Known rows, with every step that occurs:
livo pudop: [ 16   7 -23 -13  -2  26   1   7   4 -22 -10  13   2  13   4  14   7  12
   5  -5   4   9 -37  23   7   6  17  -4 -10  -3 -18   8   4  16   5  -8]
zetu zupe zunu buge: [-12   1 -29 -17 -10   0 -23  12  19  36  -2  -2 -11 -21   0  -3 -36   8
  12  -8  27 -24  21 -13  15 -11  -4   0 -20   6   4 -13   5 -10   9  15]
livo tafusip damil: [-11  18   3 -15   9  -6   0  -4   6 -12  28   5   2  25  -1  -3  10 -18
 -18   3 -15 -24   2  -1  11  19   6 -18  12 -14 -17   1  -9  18   1   7]
zupe zetu: [  1  -1  20  10  -7   0 -19   4 -23   2  -2  21 -43 -21   5  23 -11   2
 -32 -25  28   8  23  15 -25   6   2   8  -4  -3 -23   9 -11 -29 -14   6]
zunu buge lezad gite: [-17 -41  55  34 -13 -18  10   9 -22 -11 -15 -36 -36 -21  -2   6  -4 -43
  -4  24  23  16  25 -18  -1  -5  14   1 -11  17  11 -27  -5  -5  -2  -5]
tafusip damil buge lezad gite: [ -9 -49  56  36   2 -20  14  -2 -16 -15 -15 -36 -78  -9  -2   1   6 -32
 -24  13   1  13  19 -30  -7  -5   4  -3  10  20  -2 -19  -6   3 -16   6]
tafusip damil buge zunu: [  4   1  10  24   5  10   3   5  -2  10   4  -7  -6  -4   8  -3  -8  10
 -23   0 -21   0   9   1   6   1 -21   4   7  31 -27  17  14   8 -13  30]
zetu zupe zunu buge damil tafusip: [-17  16 -25 -23  -7   2   8 -12 -11  32   9  34 -48 -17   1   7 -20   4
  46 -25  36  -2   9 -41  15  -8  -4  15   3  16 -15 -14 -15   6   2  16]
rimoki pudop livo tafusip: [  8  19 -23 -56   0  -6 -11  -5  31 -23  18   4  76  15   1   7   8 -19
   1   1 -15 -17 -16  -1  16   2  -8  -5   2 -40  21  -8   4 -10   6  -6]
lezad gite bokun: [  4 -58  75 -18  -5   2 -14  -2  -9  14  -5 -31 -42  -8   9   1  -1  -7
  23  -3  -2  11  23 -30 -19   1  -2   4 -11  26 -13 -43  -5 -36  -2 -16]
pudop livo tafusip damil: [ -4  17 -14 -35   4 -11  -3  -7  13  -1  22   2  27  32   5   1   9 -16
 -11  10 -21 -27   1  -4  10  15  -9 -22   5 -20 -14 -11  -5  17  -3   4]
rimoki pudop livo tafusip damil buge lezad gite bokun: [ 19 -56  48 -35  13 -13  -4 -12  10   6   5 -24  22  12   1 -12  14 -26
  12   9 -38  -5  32 -35  -1  -8 -14  -5   3  10  28 -44  -2 -23 -15  -6]
damil buge: [ -7 -29 -18  -4   4  -3   7  -9   3  -6  -7 -18 -34  -6   1   7   0  22
 -44 -11   2  19  -6  -9  -6  -4 -10  13 -11   4 -14  -2  12  -1   2   6]
zunu buge damil tafusip livo pudop rimoki: [-14  34 -24  12 -11   4  18   6 -28  15 -11  13   7  19   0  -5  16  36
  27  13  -4  13 -22  29  -5   8  15  -9  -8  -1  26  22   8  36  14 -21]
bokun gite lezad: [-20  -6 -23  60  -7  -6   0  12  -6 -52   1 -21  28 -51  -8   8  -8 -36
 -11 -21  32   4 -11  -5   1  16  -3 -13  -5  -1 -13   3  -6  -8  -7 -16]
sedip rimoki pudop livo tafusip damil buge lezad gite: [-11 -35  29  12   9 -26   9  -8   2 -32  -5 -23 -12   6  -7 -13  10 -32
 -17  30 -22  -7  22  -7   5  -8   1  -2  15  -9  35 -25   0  10 -14   0]
zupe zunu buge lezad gite: [-13 -30  59  32 -11  -9   0  14  -8  -2 -16 -41 -28 -29  -3   3  -7 -36
   9  17  22  11  31 -26   4 -10  10   4  -4  20  13 -22  -5 -10  -5   4]
buge zunu zupe zetu: [ 24  17  40  16   2  13 -16  21 -26  17  -3  24 -21 -37   0  27 -20   3
 -19 -23  24   1  24  13 -20   0  -2   9   7   5  -1  31 -14 -45  -9  14]
bokun gite: [-12  -5 -11  34  -7  -8 -21   4  12 -23  -6 -15 -12 -33  -1  -2   0 -10
  -8  -5  20   5 -15 -26   6   8 -13  23 -12 -11 -22  -6 -14 -20  -1  -8]
rimoki pudop livo tafusip damil buge lezad gite: [ -1 -38  39   5   7 -25   7  -6   7 -23  -7 -27 -19   1  -2  -4  11 -39
 -13  18 -21  -3  12 -33   5 -10  -5 -11  17  -2  27 -26   0   2 -14   3]
buge lezad gite bokun: [ 18 -54  74  -7  -2  -2  -3  -3 -12   5  -4 -32 -19 -11  -1   2   8 -32
  16   1   6  19  34 -26 -14  -1   4   6 -11  20   0 -35 -13 -37 -12 -11]
damil tafusip: [-10   3  -3 -12 -12   6  17 -13  -4 -15  19  25 -30  -4   1   8   3 -29
  -2  -5  20  31 -10 -29   3  -3  -6   4  11  -3 -31 -11  -3  -1  -8   6]
zetu zupe zunu buge lezad gite bokun: [ 12 -51  57 -19  -4  -2 -17   3   0  36  -7 -22 -24 -21  -2  -5 -13 -21
  38  -6  12  -7  49 -37  -3 -12   2   0 -15  26  16 -41 -13 -41  -9   2]
zupe zunu buge damil tafusip livo pudop: [  2  33 -48  -2  -5  29   9   5  10  15  -5  22  16  10  10  -4  22  34
  54 -10   8   7 -22 -21  12   0  16  -3  -4  16  -4   1   2  39   8   5]
sedip rimoki: [-20   3 -23  13  -3  -1   0  -3  -2 -31   5  -5  -9   3  -9 -11  -2   2
 -30  18  19   2   8  52  -3  10  11  19 -14 -19  -8   2   0   9  -1  -8]
damil tafusip livo pudop rimoki sedip: [ -2   6   4  27  -4  -1   3 -16   3  -7 -10  14  34  29  -5 -18  -7  11
  25  15 -25   2 -33  69  -3 -13  10 -13  14  -6  -4  26   8  11   8 -22]
gite bokun: [ 18 -31  20 -34   0  11 -12  -5   2  15   8 -14  13   2   2   0   2  -1
   2 -11   2  13  14  -7 -10   5  -7  10 -22   9 -17 -21  -2 -32  -3 -10]
sedip rimoki pudop livo tafusip damil buge: [-13  -9 -45 -24  20 -15   4 -17  24 -15  14  -1  23  29  -3 -20   5  15
 -43  15 -42 -21   4  13  10   0 -17   0   6 -19  14  -9  17  23  -3   6]
rimoki pudop livo tafusip damil buge: [ -5 -13 -34 -34  18 -14   2 -14  26  -5  12  -3  18  24   2 -10   5   8
 -37   3 -41 -16  -7 -15  11  -3 -22  -9   9 -11   7 -11  17  16  -3   9]

Rows:
[ -1  21 -52  -1  -8  21  19   1  -4   6  -5  28   8  19  11   0  24  26
  42  -2   8  13 -27 -17   7   5  21  -6 -12  12  -6  -3   3  44  11  -4]  zunu buge damil tafusip livo pudop
[ -1  23 -34 -49   4  -7  -8  -8  29 -31  20   8  82  20  -4  -4   8 -13
  -5  14 -16 -22  -6  25  16   4  -3   2  -2 -48  29  -8   4  -1   7  -9]  sedip rimoki pudop livo tafusip
[ 27  16  16 -13  17   2 -16  10  -4  18   7  31  23 -14   1  12 -14   7
 -23 -16 -20 -23  23   2  -7  -7 -20  -3  21  -6  25  20  -1 -31 -12  19]  rimoki pudop livo tafusip damil buge zunu zupe zetu
[ 15  17  36   4  18   7  -8  12 -26  19   9  29 -12 -21  -1  20  -7  15
 -27 -25  -4 -16  32   4 -14   3  -4   0  20   3   9  34 -14 -28  -5  23]  livo tafusip damil buge zunu zupe zetu
[ 15   2  24   3   3   1 -15  12 -24   9  -6  20 -41 -30  -4  27 -14   2
 -33 -24  31   3  18   5 -25   0   4   5   2  -9   0  18 -16 -40  -5   2]  zunu zupe zetu
[-16  27 -33  12 -12   4   8  -2   9  27   6   3  -6  -5   8 -11  19  13
  38 -11  24  11   6 -55   1   0   2   7  -1  15 -11 -10  -3  21   3  13]  zupe zunu buge damil tafusip livo
[ -8  22 -27  14 -13  -1  15 -10   0   6   7  10 -34   1   8  -4  29   1
  24 -13  27  19  -9 -49 -11   8   7   5   3   5 -22  -8  -9  20  -1   5]  buge damil tafusip livo
[  2  -4  17  22   1  -2  -6 -10  -2 -13 -19  -1  36  24  -9  -9 -24  15
  12  13 -26  -7 -32  97   0 -10  10  -6   5  -7  -4  31   7   0  12 -27]  livo pudop rimoki sedip
[ -9 -10  29  27  -3 -18 -10 -14  -2  -6 -11 -15  23  13 -11 -13 -30   0
  -6  15 -15  -5 -15  83  -7 -10   0   0   4  -9  -8  25   5 -14   8 -22]  pudop rimoki sedip
[ -9  14 -25  12 -19   2  11  -6  14  -2  13  10 -22   4   7  -8  27 -15
   4  -2  20  24  -9 -49 -10   3   3  -8   4  -5 -21 -11   1  12  -5   6]  damil tafusip livo
[ 21  18 -13 -17  23   4   3  10  17  -1   9   1  53   3  -9 -12  -8   4
 -17  17 -33 -24   2  13  15  -8 -18   4  16 -14  37  18  12  -3   3  11]  sedip rimoki pudop livo tafusip damil buge zunu zupe
[  0  21 -15 -55  -3  -5  -3  -6  13 -11  15  -1  61  15   4  20  15  -7
   1  -3  -3 -12  -6  -5   9  10  -4  -6  -8 -36   4  -8 -10  -6  10  -4]  pudop livo tafusip
[-14   6  -7  27  -2  -6   9 -16 -14  13 -15  13  44  28  -4 -19 -14  28
  43  16 -20  -4 -24  68   1 -12  13  -3   2   7   5  20   6  23  19 -23]  zunu buge damil tafusip livo pudop rimoki sedip
[  1  23   1   2  -7   9   2  10 -19 -12 -14   2   2  15  -6   5   2  22
  -4  11  -9  11 -31  60  -5   9  12 -10  -5 -15  16  33  11  11   6 -25]  livo pudop rimoki
[ 22   4  32  14   8  11 -11  16 -29  21  -7  19 -24 -37   0  25 -17  19
 -31 -28  15   3  25   7 -22  -6  -8  12   7  10   3  31  -8 -41  -8  18]  damil buge zunu zupe zetu
[ -5  -1 -32   7   2  -2 -11   0  30 -47   9   0  13   3 -13 -27 -14 -20
 -28  23  -1  -2 -11  45   9  -3   3  18   0 -23  16   0  22   1  -5  -9]  sedip rimoki pudop
[ 28  18  23   5   4  18   0  24  -3   5  -1 -10  11 -24  -6  13 -13 -14
  -5  -2  13   3  -7  -4   3  -3  -4   6   3   3   1  26  -2 -26   6   8]  buge zunu zupe
[  1  17 -19 -37   7 -12  -9  -6  29 -11  24   6  41  33   3 -10   2 -26
 -12  12 -32 -31  -8  -3  17   9 -12 -22  12 -23  -1 -13   4  15  -7   3]  rimoki pudop livo tafusip damil
[ 10  28 -41   1  -5  24  15  -3   1  -5  -5  28 -11  19  10   4  33  20
  41 -12   9  15 -38 -18   1   8  21  -5   0   6 -16   4  -3  38   4  -3]  buge damil tafusip livo pudop
[-12 -27 -18   3  10  -9   7 -10   6   3   0 -13 -47  11   3  -6  -1  15
 -51  -1 -17   2  -1 -12  -3   2 -15  -1   1  12 -24  -7  13  19  -7  12]  tafusip damil buge
[ 25   2  12   3  12  14   6  17  -3  10  -7 -13  -1 -27  -5  11 -10   8
 -21  -7   3   7  -6 -11   1  -8 -12  11   3   8   8  25   6 -21   8  14]  damil buge zunu zupe
[  6  31 -61 -13  -8  24   1   3  12  25  -7  39 -15   8   9  -2  11  31
  63 -21  16 -10 -20 -30  12  -3  18 -10  -4  10  -1  -2  -4  33   8  10]  zetu zupe zunu buge damil tafusip livo pudop
[-20  -2 -21   0  -2  -8   7   1 -26  21 -10 -15 -10  -9   2  11 -14  21
  11  -6  30   1   5   5   4  10   6  24 -30  20 -12  -7  -5  15  17  -6]  zunu buge damil
[  2   3   5  32  -4  -3  -8  -8   6  -7 -20  -5  39  28  -5 -18 -11  20
  17  15 -26  -7 -31  81  -7  -9  14 -13   3  -9   0  29   8   8  13 -25]  tafusip livo pudop rimoki sedip
[ 21   4  13   7  16  11   7  16  -1  14  -3 -10  -7 -15  -3   3 -11   3
 -25  -2 -10  -3   0 -13   2  -5 -14   1  10  14   1  22   6 -10   2  17]  tafusip damil buge zunu zupe
[-20  15 -38  13 -15  -4  18  -6  -5  19   7   8 -14   2   9  -7  22   5
  23  -3  25  17  -1 -48  -6   5   6   3  -8  10 -12 -14  -3  26   6   4]  zunu buge damil tafusip livo
[-10  45 -20  11  -9  11   8   9 -14  23 -12   8  21  12  -1  -9  13  45
  41   6  -5   8 -16  21   1   3  11  -6  -1   4  29  26   9  32  10 -13]  zupe zunu buge damil tafusip livo pudop rimoki
